Each row was made from one small tree. Brackets hold a mark, then the marks that hang from it, in alphabetical order. Every link used is in the known rows. Write each row's tree.
Known rows:
(guzot (sunuz digoz ludol) zopedip): [ 4.08  0.95  1.48 -2.58  2.50 -0.92 -1.59 -4.52  2.37  1.82  2.53 -4.67
  0.11  1.06 -2.12  2.06  1.02 -1.07 -3.21  1.65 -1.49 -1.59  0.43  7.54]
(digoz (sunuz guzot kurav)): [ 4.61  0.46 -0.72 -1.60 -1.78 -0.54 -1.56  0.19 -0.22  2.88  1.38 -1.07
 -0.32  1.97 -4.10 -1.48  0.81 -0.56  0.55 -1.46  1.75  0.10 -1.12  3.33]
(digoz (sunuz guzot kurav ludol)): [ 3.26  0.92 -0.35 -1.96 -1.40 -0.89 -2.52 -1.60 -0.19  2.49  1.73 -2.03
 -0.15  2.44 -2.95 -0.78  0.55 -0.70 -1.69 -0.95  1.33  0.31 -1.09  0.97]
(digoz (sunuz ludol)): [-0.94  0.07 -0.98 -0.95  0.45 -0.91 -1.83 -1.95 -0.18  0.97  2.70 -0.27
  0.80  1.95 -1.51 -0.70 -0.36 -0.41 -1.29  0.50 -1.01  0.37 -1.07 -0.93]
(sunuz digoz ludol): [ 0.80  1.78  1.28 -1.20  2.60 -1.93 -1.35 -3.53  0.84 -1.15  1.61  0.42
  0.70  1.48  0.55  1.36  0.25  1.24 -2.36 -0.30 -0.59 -0.81 -0.21 -0.61]
(kurav (zopedip (guzot (sunuz (ludol (ralem digoz)))))): [ 1.96 -0.47  0.12 -0.78  2.98 -0.27 -0.02 -0.86  3.59  0.67  3.02 -1.91
 -1.72  3.52 -0.65  2.75  0.06 -0.19 -1.36  1.65  1.30  2.04  0.69  2.41]
(ruziv (ludol ralem)): [-2.51  0.31 -0.65 -0.05  2.12 -0.41  0.34 -0.41  0.33 -1.65  2.44  4.50
 -0.02 -1.39  2.74 -0.60 -0.82  0.08  2.15 -0.34 -3.96 -1.00  0.38 -1.72]
(ralem (digoz (sunuz (ludol ruziv)))): [-2.90  0.65 -0.61 -0.05  1.07 -1.61 -0.48 -1.67  0.85  0.88  2.50  2.63
  0.80  1.30  0.39  0.22 -0.50  0.15 -1.47  1.35 -0.35 -1.69 -0.42  1.18]
(digoz (sunuz guzot (kurav zopedip) (ludol ralem))): [ 3.15  0.72  0.06 -2.17 -0.75 -0.89 -2.05 -1.06  0.47  1.69  2.48 -1.25
 -1.48  4.08 -2.67 -0.49  0.42 -1.11 -1.00 -0.27  1.36  1.01 -0.50  1.29]
(sunuz digoz guzot (kurav zopedip) (ludol ralem)): [ 5.80  2.59  2.66 -2.80  1.15 -1.94 -1.67 -2.49  1.77 -0.28  1.21 -0.73
 -2.19  4.08 -1.01  1.61  1.22  0.44 -1.91 -1.42  2.34 -0.07  0.48  2.03]
(zopedip (guzot sunuz)): [ 3.49 -1.00 -0.38 -0.57  1.62  0.02  0.19 -0.24  2.31  2.08  2.16 -2.81
 -0.60  0.74 -2.01  0.94  0.39 -0.18 -0.51  0.11  0.44  1.06 -0.27  2.42]
(sunuz guzot): [ 2.99  0.83 -1.43 -0.79  0.60 -2.39 -0.38  0.03  0.69  1.29  0.22 -0.10
  0.28  0.61 -0.14  0.27  0.90 -0.26  0.61 -0.98  0.80  1.00 -0.48  1.91]
(ralem digoz (ludol sunuz)): [-4.77  0.98  0.85  0.87  1.36 -1.73  0.21 -0.24  0.71  1.99  0.26  3.28
  0.72 -1.44  0.86 -0.10 -0.50  1.68  0.64  2.40 -0.60 -0.25 -0.31  1.85]
(digoz (sunuz guzot (ludol ralem))): [-0.82  0.86 -0.86 -1.01  0.54 -3.08 -0.92 -1.50  0.40  1.26  2.64  0.63
 -0.80  2.98 -0.66 -1.02  0.30 -1.19 -0.79  0.01 -0.62  0.25 -0.82 -0.16]
(sunuz digoz (guzot zopedip) kurav): [ 9.05  2.19  2.08 -2.45 -0.13 -1.17 -1.15 -0.91  1.64  2.25  0.38 -2.49
 -0.71  1.13 -3.82  1.07  2.42  0.01 -0.56 -2.06  3.07 -1.36  0.10  8.62]
(zopedip (guzot (sunuz kurav ludol))): [ 5.03 -0.51  0.79 -1.34  0.71  0.97 -1.08 -1.51  1.98  2.11  2.39 -4.50
 -0.70  1.14 -2.20  1.08  0.53 -0.07 -2.47 -0.26  0.87  1.02 -0.30  1.36]
(zopedip guzot): [ 2.44 -0.76 -0.50  0.31  1.51 -0.26  0.51  0.99  1.72  1.04  1.88 -0.54
 -0.07  0.51 -0.92  0.65  0.49  0.47  0.24 -0.80  1.25  1.76 -0.52  0.38]
(sunuz digoz (ludol ralem ruziv)): [-1.48  1.51  2.01 -1.25  2.45 -2.46  0.14 -3.14  0.22 -1.71  2.48  3.86
  0.47  0.46  2.50 -0.23 -0.58  0.31 -1.59 -0.08 -2.99 -2.99  0.05 -1.72]
(sunuz digoz guzot (kurav zopedip) ludol): [ 7.34  2.61  1.91 -3.14  0.47 -1.09 -2.93 -2.88  1.19  0.92  0.25 -2.54
 -0.72  3.65 -2.21  2.42  1.09  0.77 -2.97 -1.48  3.53  0.49  0.22  2.11]
(digoz (sunuz guzot (ludol ralem ruziv))): [-1.68  0.63 -0.98 -1.35 -0.09 -2.87 -0.82 -1.38 -0.56  1.71  2.65  1.96
  0.05  1.65 -0.02 -1.61 -0.36 -1.62 -0.89  0.00 -1.54 -1.09 -0.83 -0.92]
(ralem digoz): [-0.39  0.70 -0.38  0.69  2.10 -1.40  0.74 -0.30  2.12 -0.39  1.45  2.36
  0.10  0.76  1.14  1.12  0.48  1.12  0.32  0.75  0.52 -0.36 -0.01  3.19]
(kurav (zopedip (guzot sunuz))): [ 4.53 -1.17 -0.84 -1.34  1.80  0.95 -0.70  0.06  2.43  1.73  2.05 -3.27
 -0.66  2.45 -2.62  2.04 -0.08 -0.25 -0.27  0.81  1.71  2.80  0.26  2.89]
(guzot (sunuz kurav)): [ 5.83 -0.24  0.44 -2.00 -0.19  1.46 -1.26 -1.78  0.87  1.50  1.59 -3.29
 -0.24  0.10 -2.65 -0.51  0.34 -0.21 -0.29  0.01 -0.90 -0.46 -0.25  4.35]
(ludol (ralem digoz) (sunuz kurav)): [-0.13  0.10  1.80 -0.32  0.67 -0.23  1.23  1.08  1.95  0.97  2.47  4.54
 -2.15  0.30 -1.25 -2.84  0.88  0.72  2.58  0.37 -0.28  1.08 -0.34  4.12]
(digoz (sunuz (guzot zopedip) (ludol ruziv))): [ 0.61  0.51 -1.35 -2.03 -0.58 -2.09 -1.85 -1.57 -0.58  3.52  2.31 -1.04
  1.12  1.01 -1.86 -0.35  0.10 -2.26 -1.98  0.57 -0.50 -0.70 -0.78  2.61]

Which tree is each row?
[-0.57  1.82  2.04 -0.69  3.19 -2.61 -0.01 -3.27  1.30 -2.29  2.49  2.25
 -0.65  1.98  1.80  0.45  0.28  0.83 -1.40 -0.18 -1.77 -1.31  0.08 -0.87]
(sunuz digoz (ludol ralem))
[ 5.90 -0.90  0.46 -0.99  0.45  1.39 -0.30 -0.17  2.08  2.34  2.10 -3.69
 -0.99  0.67 -3.14  0.52  0.68  0.05 -0.66 -0.72  1.29  0.82 -0.34  3.23]
(zopedip (guzot (sunuz kurav)))
[ 2.59  0.61  1.64 -1.45  1.14 -0.04 -0.62 -3.25  1.99  0.05  2.86 -1.88
 -1.50  1.43  0.06  0.19  0.42 -0.17 -2.09  1.15 -1.60 -1.24  0.27  3.06]
(guzot (sunuz kurav (ludol (ralem digoz))))
[ 2.06  0.52 -0.59 -2.02 -0.42  0.76 -1.87  0.19  0.18  3.47  0.87  1.22
  0.37 -2.35 -2.26 -1.05  0.33 -0.46  1.49 -0.88 -0.84  1.21 -0.09  3.11]
(ruziv (ludol (sunuz (guzot zopedip) kurav)))
[ 3.79  2.61  1.02 -2.04  2.11 -3.72 -1.58 -3.25  1.72  1.45  1.00 -2.25
  0.01  1.85 -0.85  2.52  1.72 -0.41 -3.17 -0.37  1.24 -0.67  0.15  4.59]
(sunuz digoz (guzot zopedip) ludol)
[ 3.27  0.86  0.48 -2.02 -0.86 -1.36 -1.66 -1.15  0.56  2.47  2.96 -2.11
 -1.21  2.61 -2.76 -0.84  1.30 -1.82 -1.28 -0.25  0.52 -0.23 -0.60  4.24]
(digoz (sunuz (guzot zopedip) kurav (ludol ralem)))
[-1.96  0.05  1.46 -1.32  1.35 -1.55  1.34  0.19 -0.08  1.10  2.26  7.08
 -0.04 -1.51 -0.61 -3.86 -0.59 -0.15  2.60 -0.05 -3.07 -1.20 -0.50  1.28]
(ludol ralem ruziv (sunuz digoz))
[ 2.81 -0.04  1.27 -2.40  0.03  0.74 -1.02 -3.15  0.12  0.70  2.81 -1.45
 -0.26 -0.19  0.15 -1.08 -0.49 -1.06 -1.89  0.69 -3.27 -1.90  0.01  1.28]
(guzot (sunuz kurav (ludol ralem ruziv)))
[-0.49 -0.37 -0.18 -1.76  0.06 -2.17  1.06  1.40  0.04  3.64  2.05  4.29
 -0.28 -1.88 -0.86 -3.43  0.28 -2.22  2.44  0.52 -2.44  0.37 -0.43  4.42]
(ludol ralem ruziv (sunuz (guzot zopedip)))
[ 7.53  2.76  2.49 -2.89  0.37 -1.78 -2.30 -3.01  1.40  1.89  0.75 -3.58
 -0.45  1.82 -2.39  2.01  2.15 -0.10 -3.26 -1.44  2.51 -1.05  0.09  5.70]
(sunuz digoz (guzot zopedip) kurav ludol)
[ 1.84  1.45  0.31 -1.99  0.33  0.06 -1.74 -0.63  0.18  2.32  0.44  2.91
  0.18 -1.54 -2.29 -1.08  0.12  0.75  1.50 -1.87 -0.38  0.14 -0.14  1.31]
(ruziv (ludol (sunuz digoz guzot kurav)))
[ 1.15  0.69  0.73 -1.41 -1.00 -0.27 -1.71  0.30 -0.86  3.52 -0.56 -0.31
  0.45 -0.86 -2.03 -0.61 -0.30  0.55  0.78  0.80  0.65  1.71 -0.58  1.44]
(ralem (ludol (sunuz guzot (kurav zopedip))))
[ 2.73  1.40  0.53 -2.24  0.42  0.20 -1.83 -0.57  0.59  3.13  0.76  1.96
  0.17 -1.66 -2.83 -0.70  0.53  0.10  1.25 -1.34 -0.28  0.05  0.03  4.07]
(ruziv (ludol (sunuz digoz (guzot zopedip) kurav)))
[-3.95 -0.11  0.29 -0.62 -0.39 -0.55 -0.55 -0.16 -2.41  2.74  0.27  3.22
  2.52 -3.91  0.54 -2.15 -1.77  0.25  1.03  1.68 -3.21 -0.75 -0.85 -1.26]
(ralem (ludol ruziv sunuz))
[ 3.36  1.26  2.28 -1.78  0.37 -1.77  0.44  0.50  1.39  1.93  1.24  3.32
 -2.40  1.07 -3.15 -2.86  1.53  0.42  2.39 -1.62  0.61  0.70 -0.49  4.20]
(ludol ralem (sunuz digoz guzot kurav))
[-3.58  0.71  0.61 -0.23  2.02 -2.08  0.61 -2.04  0.57 -1.30  2.93  3.95
  0.37  0.03  4.09 -0.10 -0.70 -0.20 -1.46  1.29 -2.90 -1.81  0.09 -1.64]
(sunuz (ludol (ralem digoz) ruziv))
[ 2.53  0.24 -1.59 -1.35 -0.27 -1.93 -1.06  0.11  0.59  3.36  1.96 -1.49
  0.11  1.70 -3.64 -0.38  1.06 -1.76  0.42  0.04  0.91  0.27 -0.80  5.76]
(digoz (sunuz (guzot zopedip)))
[-0.51  1.59  1.24 -1.05  0.79 -2.60 -0.76 -0.66 -0.07  3.48 -0.19  0.62
  0.82 -1.38 -1.64 -0.15  0.33  0.41  0.35  1.01 -0.32 -0.27 -0.47  3.86]
(ralem (ludol (sunuz digoz (guzot zopedip))))
[ 6.64  0.78  1.91 -2.31  0.71  0.71 -1.11 -2.74  1.49  1.03  1.42 -2.60
 -0.48  0.89 -3.35  0.02  0.64  0.56 -0.63 -0.55 -0.23 -1.93 -0.01  5.47]
(guzot (sunuz digoz kurav))
[-1.42  1.27  1.18 -1.43  0.04 -2.32 -0.67 -0.63 -1.30  4.03 -0.31  2.09
  1.85 -3.01 -0.86 -0.90 -0.59 -0.14  0.19  1.17 -1.40 -1.82 -0.39  2.93]
(ralem (ludol ruziv (sunuz digoz (guzot zopedip))))
[ 2.24  0.24  1.37 -0.77  2.96 -1.36  0.32 -2.20  2.94  0.70  2.91 -1.81
 -1.52  2.07 -0.93  1.31  0.48  0.18 -2.03  0.01 -0.06 -0.26  0.07  1.15]
(zopedip (guzot (sunuz digoz (ludol ralem))))
[ 4.39  1.63  3.28 -2.32  1.64  0.15 -1.47 -2.78  1.56 -1.74  2.25 -0.03
 -1.49  3.31 -0.70  1.05  0.43  1.05 -1.70 -0.60  0.69 -0.43  0.44  1.03]
(sunuz digoz (kurav zopedip) (ludol ralem))
[ 6.44  1.20  2.76 -2.27  1.29  0.95 -2.22 -2.27  1.74  0.20  1.77 -2.50
 -0.76  3.26 -2.59  2.60  0.56  1.44 -3.07 -1.20  3.30  0.85  0.20  0.85]
(sunuz digoz (kurav (zopedip guzot)) ludol)
[ 0.96  0.19  2.62 -2.10 -0.14  0.10  0.69  0.36 -0.28  1.52  2.10  5.94
 -0.53 -1.54 -1.94 -4.31 -0.24  0.17  2.50 -0.85 -2.12 -1.63 -0.56  2.22]
(ludol ralem ruziv (sunuz digoz kurav))
[ 2.58 -0.59 -0.08 -0.77  1.89 -0.35 -0.58 -1.64  2.25  1.82  2.36 -3.57
 -0.41  1.18 -1.14  1.51  0.20 -0.19 -2.32  0.43  0.09  1.24 -0.23  0.62]
(zopedip (guzot (sunuz ludol)))
[ 1.89 -0.10  2.37 -2.61  0.04  0.71  0.20  0.51  0.08  1.55  2.16  5.27
 -0.77 -0.41 -2.57 -3.54 -0.50 -0.05  2.44 -0.35 -1.18 -0.44 -0.16  2.74]
(ludol ralem ruziv (sunuz digoz (kurav zopedip)))
[ 4.81  0.30  0.84 -2.29 -0.04  1.73 -2.83 -1.92  0.27 -0.02  1.67 -2.68
  0.22  1.92 -0.92  1.21 -0.05  0.29 -2.19  0.04  1.03  2.12 -0.11  0.03]
(sunuz (kurav zopedip) ludol)
[ 6.61 -0.05  1.63 -1.28  1.16  0.66 -0.24 -0.99  2.55  2.00  1.91 -3.16
 -1.15  1.26 -3.73  1.03  0.87  0.66 -0.91 -1.10  1.84 -0.30 -0.16  3.96]
(zopedip (guzot (sunuz digoz kurav)))
[-0.41  0.49  0.45 -0.81  2.57 -1.58 -0.06 -3.38  2.27 -0.28  2.88 -0.82
 -1.08  1.54  1.39  0.63  0.06 -0.42 -1.82  2.03 -2.63 -0.88  0.28  2.11]
(guzot (sunuz (ludol (ralem digoz))))
[ 2.03 -0.77 -0.29 -1.03  1.48 -0.13 -0.53 -1.61  1.41  2.11  2.47 -2.44
  0.29  0.13 -0.69  0.92 -0.34 -0.62 -2.43  0.40 -0.75  0.21 -0.23 -0.05]
(zopedip (guzot (sunuz (ludol ruziv))))
[ 3.38 -0.19  0.77 -1.53  3.01 -0.28 -0.45 -1.42  3.03  0.44  2.79 -2.19
 -1.65  3.58 -1.66  2.30  0.05 -0.03 -1.31  0.80  1.07  1.56  0.59  1.98]
(kurav (zopedip (guzot (sunuz digoz (ludol ralem)))))
